What can hang from each mark
J_137: J_340
J_262: J_137 J_565 J_589 J_743
J_565: J_340 J_867
J_589: J_262 J_340
J_867: J_589 J_743
J_340: J_137

Known rows, with every way that one mark hangs from another
J_262{J_137}: [-0.13 -0.06 -0.57  0.13  0.04 -0.19  0.04 -0.21  0.96 -0.01  0.04 -0.23
  0.07 -0.24  0.60 -0.57 -0.34 -0.41  0.03 -0.20 -0.18 -3.38  0.53  0.09
 -0.96  0.10]
J_262{J_137{J_340} J_565{J_867} J_743}: [-0.34 -0.11  0.26  0.28  0.49  0.30 -0.50  0.47  1.15 -0.10  0.23 -0.10
  0.08 -0.17  1.92 -0.32  0.01  0.29 -0.68  0.11 -0.37  3.28 -0.50 -0.48
  0.20 -0.46]
J_589{J_262 J_340{J_137}}: [-0.29 -0.28  0.16 -0.07 -0.56  0.03  0.78 -0.41  0.80  0.13  0.18 -0.08
  0.20  0.10 -0.96 -0.44  0.18 -0.27  0.49  0.12  0.16  0.57  1.24  0.38
  0.97  0.69]
J_589{J_262{J_565{J_340{J_137} J_867}}}: [-0.93 -0.37  1.55  0.34 -0.77  0.03  0.24  0.57  1.79  0.06 -0.01  0.30
  0.25  0.11  0.02  0.01  0.60  0.51  0.07  0.23  0.01 -0.02  0.60 -0.56
  1.21 -0.16]
J_867{J_589{J_262{J_565 J_743}}}: [ 0.89 -0.47  0.61  0.25  0.29  0.75 -0.05 -0.21 -0.53 -0.14  0.22 -0.12
 -0.69  0.42 -0.82  0.37 -0.27 -0.47 -0.28  0.33  0.11  2.49  0.17  0.14
  0.07  0.22]
J_589{J_262{J_565 J_743} J_340{J_137}}: [ 0.81 -0.69  0.09  0.44  0.03  0.81  0.47 -0.11  0.85 -0.02  0.65  0.05
 -0.47  0.39 -0.47 -0.24  0.61 -0.46  0.38  0.47 -0.05  5.19  0.61  0.38
  1.40  0.60]
J_137{J_340}: [-1.26 -0.25 -0.25  0.25  0.03 -0.40  0.39 -0.12  0.43  0.07 -0.09 -0.32
  0.15 -0.01 -1.09 -0.67 -0.85 -0.21 -0.56 -0.30 -0.09 -4.13  0.58 -0.67
 -1.41  0.10]
J_589{J_262{J_565 J_743} J_340}: [ 0.79 -0.70  0.02  0.34  0.11  0.70  0.01 -0.25  0.18 -0.03  0.40  0.12
 -0.78  0.41 -0.71 -0.25  0.25 -0.43  0.31  0.49 -0.33  4.54  0.88  0.34
  0.64  0.12]
J_867{J_589{J_262} J_743}: [ 0.84  0.31  1.01 -0.48 -0.21 -0.26  0.18 -0.55 -0.76  0.02 -0.21 -0.15
 -0.11  0.18 -1.02  0.06 -0.46 -0.28 -0.15 -0.15  0.28 -1.95 -0.04  0.24
 -0.78  0.31]
J_262{J_137{J_340} J_565 J_589 J_743}: [-0.19 -0.45 -1.13  0.78  0.59  0.45 -0.23  0.15 -1.96 -0.22  0.43 -0.17
 -0.57  0.07  1.00 -0.17  0.14 -0.47 -0.67  0.14 -0.70  3.55 -0.16 -0.70
 -0.44 -0.11]
J_867{J_589}: [-0.35  0.07 -0.38 -0.22  0.07 -0.16  0.19 -0.17 -0.13  0.00 -0.22 -0.28
  0.06  0.05 -1.30  0.23 -0.70 -0.22 -0.20 -0.26  0.43 -4.31 -0.02  0.12
 -1.03  0.16]
J_340{J_137}: [-0.10 -0.30 -0.23  0.20 -0.13 -0.25  0.62 -0.08  1.40  0.07  0.17 -0.28
  0.38 -0.07 -0.90 -0.53 -0.34 -0.34 -0.02 -0.23  0.17 -4.22  0.53  0.11
 -0.48  0.65]
J_565{J_867{J_743}}: [ 0.86  0.32  0.93 -0.64 -0.09 -0.66 -0.15  0.13  0.90  0.08 -0.38 -0.04
  0.69 -0.35 -0.10 -0.48 -0.43  0.53 -0.22 -0.33 -0.06 -2.79 -0.27  0.34
 -0.73 -0.11]
J_589{J_340{J_137}}: [-0.38 -0.16 -0.83  0.05 -0.25 -0.20  0.73 -0.11  1.28  0.15  0.16 -0.10
  0.27 -0.01 -0.88 -0.38  0.11 -0.16  0.55 -0.13  0.24 -1.51  0.42  0.33
  0.27  0.52]
J_262{J_137 J_565}: [-0.11 -0.41 -0.28  0.27 -0.26  0.09 -0.07  0.26  1.62 -0.11  0.26 -0.28
 -0.55 -0.10  0.85 -0.44  0.19 -0.41 -0.15  0.07 -0.40 -0.69  0.28  0.09
 -0.77  0.16]
J_565{J_867}: [-0.15 -0.02  0.74 -0.41  0.02 -0.42 -0.17  0.21  0.97  0.11 -0.38 -0.16
  0.75 -0.39 -0.46 -0.33 -0.50  0.43 -0.19 -0.20 -0.05 -3.04  0.42  0.27
 -0.23 -0.17]
J_589{J_262{J_565{J_867} J_743} J_340}: [ 0.63 -0.44  1.05 -0.19  0.12  0.59 -0.33  0.17  0.50  0.04  0.07  0.17
 -0.11  0.14  0.01 -0.11  0.38  0.26  0.14  0.47 -0.29  6.28  0.59  0.53
  1.64 -0.19]
J_589{J_340}: [-0.40 -0.25 -0.73 -0.07 -0.11 -0.25  0.28 -0.25  0.72  0.13 -0.07 -0.07
 -0.05 -0.01 -1.17 -0.44 -0.20 -0.15  0.36 -0.18 -0.03 -2.23  0.67  0.26
 -0.45  0.05]
J_262{J_137{J_340} J_589 J_743}: [-0.22 -0.12 -1.27  0.55  0.90  0.19 -0.09 -0.33 -2.62 -0.09  0.15 -0.11
  0.00 -0.09  0.86 -0.22 -0.49 -0.51 -0.54 -0.06 -0.49  0.70  0.14 -0.70
 -0.67 -0.18]
J_565{J_867{J_589{J_340} J_743}}: [ 0.33  0.82  0.39 -1.04 -0.20 -0.57 -0.18  0.07  0.07  0.13 -0.45  0.07
  0.52 -0.19 -0.29  0.28 -0.05  0.73  0.33 -0.25  0.49 -0.36 -1.07  0.60
  0.17 -0.13]
J_867{J_589{J_262{J_743} J_340}}: [ 0.64 -0.01 -0.27 -0.10  0.45  0.43  0.06 -0.71 -1.16  0.05  0.03  0.09
 -0.26  0.31 -1.02  0.46 -0.44 -0.33  0.37  0.28  0.37  2.06  0.42  0.37
  0.66  0.13]

Rows
[-0.80  0.41 -0.02 -0.50 -0.45  0.02 -0.46  0.63  0.95 -0.07 -0.10 -0.09
  0.04 -0.22  1.32  0.53  0.80  0.49  0.28  0.05  0.18  3.58 -0.90  0.56
  1.07 -0.29] : J_262{J_137 J_565{J_867{J_589{J_340}}}}
[-1.34 -0.33 -0.67  0.45 -0.24  0.04  0.03  0.35 -1.59 -0.19  0.17 -0.35
 -0.41  0.00  0.61 -0.26  0.36 -0.30 -0.66 -0.07 -0.76  1.96  0.09 -0.63
 -0.67 -0.05] : J_262{J_137{J_340} J_565 J_589}
[ 1.01 -0.54  1.65  0.03  0.34  0.58 -0.37  0.19  0.54 -0.03  0.09 -0.02
 -0.02  0.07  0.01 -0.23 -0.01  0.14 -0.36  0.44 -0.34  3.96  0.64  0.32
  0.93 -0.16] : J_589{J_262{J_565{J_867} J_743}}
[ 0.48  0.46  0.29 -0.55 -0.59 -0.13  0.64 -0.50 -0.19  0.05  0.06  0.00
  0.10  0.20 -0.84  0.15  0.25 -0.12  0.56 -0.04  0.64  0.84 -0.35  0.52
  0.62  0.75] : J_867{J_589{J_262 J_340{J_137}} J_743}
[ 0.75 -0.35 -1.51  0.19  0.79  0.23 -0.01 -0.33 -2.61  0.00  0.05  0.12
 -0.13  0.03 -1.05 -0.01 -0.12 -0.32  0.29  0.10 -0.36  1.49  0.47  0.26
  0.04 -0.02] : J_262{J_589{J_340} J_743}
[-1.33 -0.09  1.58 -0.05 -0.59  0.12 -0.18  0.38  0.97 -0.06 -0.05 -0.28
  0.17 -0.10  1.59 -0.40  0.25  0.29 -0.72  0.18 -0.40  4.05  0.66 -0.41
  0.72 -0.20] : J_589{J_262{J_137{J_340} J_565{J_867}}}
[ 0.47  0.43  0.42 -0.67 -0.42 -0.16  0.25 -0.63 -0.80  0.05 -0.17  0.01
 -0.21  0.26 -1.10  0.19 -0.10 -0.12  0.35 -0.01  0.37  0.50 -0.12  0.43
 -0.13  0.32] : J_867{J_589{J_262 J_340} J_743}
[ 0.91  0.17  0.02  0.11  0.63  0.56 -0.17 -0.69 -1.00 -0.08  0.18 -0.06
 -0.17  0.03  0.81  0.36 -0.63 -0.61 -0.09  0.22  0.26  0.61  0.34  0.15
  0.09  0.12] : J_867{J_589{J_262{J_137 J_743}}}
[-0.99 -0.37 -1.20  0.72 -0.30  0.01 -0.22  0.39 -1.14 -0.12  0.01  0.22
 -0.61  0.07  0.71  0.21  0.68 -0.17  0.10  0.01 -0.64 -1.52  0.23 -0.86
 -0.68 -0.56] : J_262{J_137 J_565{J_340} J_589}
[-0.38  0.67  0.57 -0.33 -0.32 -0.22  0.14 -0.59 -0.78 -0.07 -0.04 -0.22
 -0.10  0.15  0.81 -0.06 -0.39 -0.19 -0.50 -0.14  0.23 -0.23 -0.41 -0.53
 -0.73  0.15] : J_867{J_589{J_262{J_137{J_340}}} J_743}
[-1.23  0.49  0.23  0.00 -0.14 -0.46  0.20  0.38  0.94  0.16 -0.34  0.31
  0.84 -0.13 -0.31  0.75 -0.20  0.77  0.15 -0.28  0.79 -5.07 -0.56 -0.59
  0.51 -0.32] : J_565{J_340{J_137} J_867{J_589}}
[ 0.64  0.92  1.58 -0.88 -0.30 -0.25 -0.40 -0.22 -0.32  0.00 -0.36 -0.09
  0.56 -0.28  1.51  0.24 -0.07  0.37 -0.17 -0.04  0.26  0.71 -0.43  0.42
  0.38 -0.05] : J_565{J_867{J_589{J_262{J_137}} J_743}}
[ 0.60 -0.43 -1.66  0.41  0.41  0.50 -0.41  0.09 -1.77 -0.17  0.38  0.07
 -0.72  0.00  0.87  0.11  0.78 -0.44  0.24  0.32 -0.67  5.19 -0.07  0.27
  0.52 -0.06] : J_262{J_137 J_565 J_589{J_340} J_743}
[-0.48 -0.59 -0.97  0.02 -0.33  0.04  0.09  0.35 -1.53 -0.09  0.04 -0.17
 -0.54  0.13 -1.34 -0.15  0.61 -0.22  0.27  0.07 -0.57  2.72  0.40  0.31
 -0.03  0.11] : J_262{J_565 J_589{J_340}}
[ 1.02 -0.83 -0.76  0.58  0.61  0.45 -0.17  0.18 -1.92 -0.18  0.23 -0.09
 -0.57  0.18 -0.91 -0.07  0.02 -0.46 -0.32  0.18 -0.63  1.93  0.20  0.08
 -0.50  0.04] : J_262{J_565 J_589 J_743}
[-0.95  0.15  0.34  0.25 -0.15 -0.55  0.24  0.41  1.77  0.22 -0.23  0.34
  0.87 -0.25 -0.09 -0.01 -0.04  0.71  0.19 -0.23  0.34 -5.19  0.24 -0.66
  0.33 -0.32] : J_565{J_340{J_137} J_867}
[-0.35 -0.02  0.01 -0.15 -0.34  0.10  0.14 -0.56  0.31  0.04  0.03 -0.04
 -0.12 -0.01  0.61 -0.32  0.09 -0.38  0.50  0.16 -0.18  1.18  1.34  0.33
  0.45  0.18] : J_589{J_262{J_137} J_340}
[-0.46  0.56  1.38 -0.66 -0.23  0.07 -0.27 -0.13 -0.22  0.01 -0.38 -0.18
  0.62 -0.34  1.22  0.36 -0.18  0.33 -0.20  0.05  0.25  0.60  0.36  0.38
  0.85 -0.15] : J_565{J_867{J_589{J_262{J_137}}}}
[-0.89 -0.59 -0.38  0.91 -0.44 -0.09  0.51  0.46  2.16  0.01  0.27  0.25
 -0.33  0.26 -0.61 -0.16  0.40  0.00  0.19 -0.05  0.03 -3.96  0.15 -0.79
 -0.47  0.12] : J_262{J_565{J_340{J_137}}}
[ 0.29  0.55  0.48 -0.92 -0.50 -0.25 -0.38  0.55  0.70  0.01 -0.23  0.04
  0.00 -0.02 -0.17  0.30  0.55  0.73  0.21 -0.10  0.25  2.57 -1.45  0.62
  0.38 -0.10] : J_262{J_565{J_867{J_589{J_340} J_743}}}
[ 0.48  0.54 -0.62 -0.61 -0.19 -0.46  0.12 -0.33 -0.21  0.06 -0.17  0.02
 -0.16  0.06 -1.00  0.17 -0.13  0.03  0.43 -0.29  0.47 -1.98 -0.78  0.35
 -0.79  0.21] : J_867{J_589{J_340} J_743}
[-0.05 -0.18  0.11  0.53  0.57  0.39  0.03 -0.67 -0.29 -0.03  0.31 -0.07
 -0.12  0.05  1.07 -0.42 -0.59 -0.55 -0.54  0.19 -0.24  1.10  0.90 -0.65
 -0.12  0.04] : J_589{J_262{J_137{J_340} J_743}}
[ 0.95 -0.49 -1.09  0.60  0.59  0.54 -0.42  0.15 -1.72 -0.22  0.38 -0.08
 -0.63  0.04  0.93 -0.04  0.31 -0.59 -0.21  0.22 -0.74  2.96  0.03  0.07
 -0.31 -0.03] : J_262{J_137 J_565 J_589 J_743}
[-0.10 -0.05 -0.94  0.54  0.88  0.13 -0.06 -0.40  0.19 -0.04  0.28 -0.09
 -0.02 -0.02  1.11 -0.46 -0.73 -0.35 -0.50 -0.09 -0.17 -1.34  0.09 -0.70
 -0.90 -0.07] : J_262{J_137{J_340} J_743}
[ 0.14 -0.67 -1.16  1.18  0.40  0.40  0.17  0.32 -1.20 -0.08  0.39  0.42
 -0.42  0.25 -0.51  0.27  0.46 -0.22  0.06  0.15 -0.29 -0.38 -0.04 -0.84
 -0.03 -0.11] : J_262{J_565{J_340{J_137}} J_589 J_743}
[-0.17  0.87  0.38 -0.28 -0.16 -0.68  0.11  0.26  0.84  0.16 -0.32  0.43
  0.79 -0.13  0.12  0.52 -0.04  0.88  0.21 -0.38  0.75 -4.78 -1.35 -0.48
 -0.05 -0.26] : J_565{J_340{J_137} J_867{J_589 J_743}}
[-0.33 -0.07  0.74 -0.14 -0.32 -0.04 -0.45  0.67  1.85 -0.06 -0.02 -0.22
  0.16 -0.38  1.55 -0.30  0.35  0.35 -0.26  0.03 -0.39  1.08  0.04  0.32
  0.22 -0.28] : J_262{J_137 J_565{J_867}}
[ 0.57 -0.36  0.03  0.06  0.12  0.80 -0.08 -0.25 -0.64 -0.09  0.30  0.04
 -0.77  0.44 -0.85  0.49  0.14 -0.36  0.30  0.45  0.17  4.73  0.01  0.41
  0.83  0.18] : J_867{J_589{J_262{J_565 J_743} J_340}}
[-0.53  0.00 -1.49 -0.06 -0.08 -0.12 -0.04 -0.20 -1.98  0.01 -0.04 -0.09
 -0.04 -0.24  0.40 -0.06  0.32 -0.35  0.40 -0.07 -0.41  0.87  0.58  0.28
  0.02 -0.05] : J_262{J_137 J_589{J_340}}
[ 1.18 -0.23  0.14  0.35  0.63  0.53 -0.09 -0.69 -0.15 -0.06  0.24 -0.01
 -0.14 -0.06  1.01 -0.35 -0.51 -0.65 -0.11  0.26 -0.24  0.61  1.03  0.08
  0.04  0.14] : J_589{J_262{J_137 J_743}}
[-1.22  0.51  0.33 -0.14  0.01 -0.45 -0.26  0.28  0.27  0.13 -0.59  0.36
  0.51 -0.10 -0.52  0.70 -0.50  0.77  0.06 -0.25  0.50 -5.54 -0.38 -0.63
 -0.30 -0.80] : J_565{J_340 J_867{J_589}}
[ 0.03  0.45  0.54 -0.06 -0.25 -0.77  0.17  0.29  1.72  0.19 -0.25  0.48
  0.75 -0.21  0.22 -0.21  0.09  0.78  0.23 -0.31  0.28 -4.90 -0.57 -0.55
 -0.16 -0.30] : J_565{J_340{J_137} J_867{J_743}}
[-0.16  0.46  0.70 -0.26 -0.38 -0.52 -0.42  0.63  0.79  0.01 -0.33  0.40
 -0.09  0.06 -0.02  0.45  0.26  0.87  0.00 -0.20  0.26 -2.49 -1.56 -0.52
 -0.55 -0.67] : J_262{J_565{J_340 J_867{J_589 J_743}}}
[ 0.64 -0.05  0.51 -0.09  0.56  0.34 -0.46  0.47  0.31 -0.07 -0.03 -0.06
  0.08  0.04 -0.05  0.55 -0.19  0.38 -0.30  0.10  0.20  1.81 -0.91  0.33
  0.30 -0.29] : J_262{J_565{J_867{J_589}} J_743}
[ 0.95 -0.13  0.29  0.09  0.68  0.45  0.03 -0.66 -1.20 -0.02  0.01 -0.03
 -0.16  0.31 -0.94  0.34 -0.89 -0.47 -0.19  0.17  0.34 -0.37  0.43  0.14
 -0.14  0.19] : J_867{J_589{J_262{J_743}}}
[-0.65  0.19 -0.90 -0.17 -0.20 -0.14  0.63 -0.10  0.39  0.11  0.09 -0.12
  0.24  0.07 -1.09  0.30  0.02 -0.10  0.55 -0.17  0.70 -1.48 -0.31  0.39
  0.36  0.56] : J_867{J_589{J_340{J_137}}}
[ 0.65  0.75  0.86 -0.86 -0.02 -0.60 -0.21  0.14  0.02  0.08 -0.49 -0.06
  0.63 -0.33 -0.29  0.18 -0.45  0.59 -0.20 -0.35  0.42 -2.61 -1.07  0.38
 -0.49 -0.15] : J_565{J_867{J_589 J_743}}
[ 0.47  0.72  0.01 -0.60 -0.42 -0.08  0.01 -0.67 -0.62  0.00  0.00  0.05
 -0.26  0.05  0.72  0.23  0.17 -0.23  0.48  0.00  0.27  1.44 -0.19  0.48
  0.20  0.21] : J_867{J_589{J_262{J_137} J_340} J_743}
[ 0.97 -0.19 -1.27  0.49  0.91  0.27 -0.28 -0.34 -2.46 -0.12  0.14 -0.05
 -0.04 -0.16  0.78 -0.06 -0.33 -0.60 -0.16  0.03 -0.48 -0.09  0.36  0.08
 -0.50  0.00] : J_262{J_137 J_589 J_743}
[-0.48 -0.59 -0.92  0.18 -0.51  0.07  0.52  0.44 -0.94 -0.07  0.28 -0.16
 -0.22  0.07 -1.05 -0.08  1.02 -0.20  0.35  0.05 -0.32  2.87  0.19  0.34
  0.73  0.57] : J_262{J_565 J_589{J_340{J_137}}}
[-0.37  0.30  0.86 -0.25 -0.36 -0.41 -0.39  0.56  1.39 -0.07  0.00 -0.15
  0.11 -0.28  1.95 -0.62  0.40  0.48 -0.61 -0.21 -0.38  1.65 -0.97 -0.35
 -0.52 -0.26] : J_262{J_137{J_340} J_565{J_867{J_743}}}
[ 0.44  0.57 -0.73 -0.47 -0.30 -0.45  0.57 -0.22  0.40  0.08  0.10  0.00
  0.20  0.08 -0.85  0.16  0.18  0.02  0.54 -0.25  0.69 -1.48 -1.07  0.44
 -0.16  0.69] : J_867{J_589{J_340{J_137}} J_743}
[ 0.11  0.40  0.53 -0.22 -0.04 -0.75 -0.23  0.19  0.99  0.19 -0.45  0.51
  0.49 -0.19 -0.03 -0.19 -0.39  0.77  0.08 -0.36  0.04 -5.49 -0.38 -0.60
 -0.84 -0.76] : J_565{J_340 J_867{J_743}}
[-1.26  0.11  0.52  0.09 -0.32 -0.23 -0.33  0.76  0.93  0.04 -0.34  0.27
 -0.01  0.06 -0.37  0.73  0.16  0.77 -0.07 -0.11  0.32 -2.47 -0.67 -0.61
 -0.03 -0.72] : J_262{J_565{J_340 J_867{J_589}}}
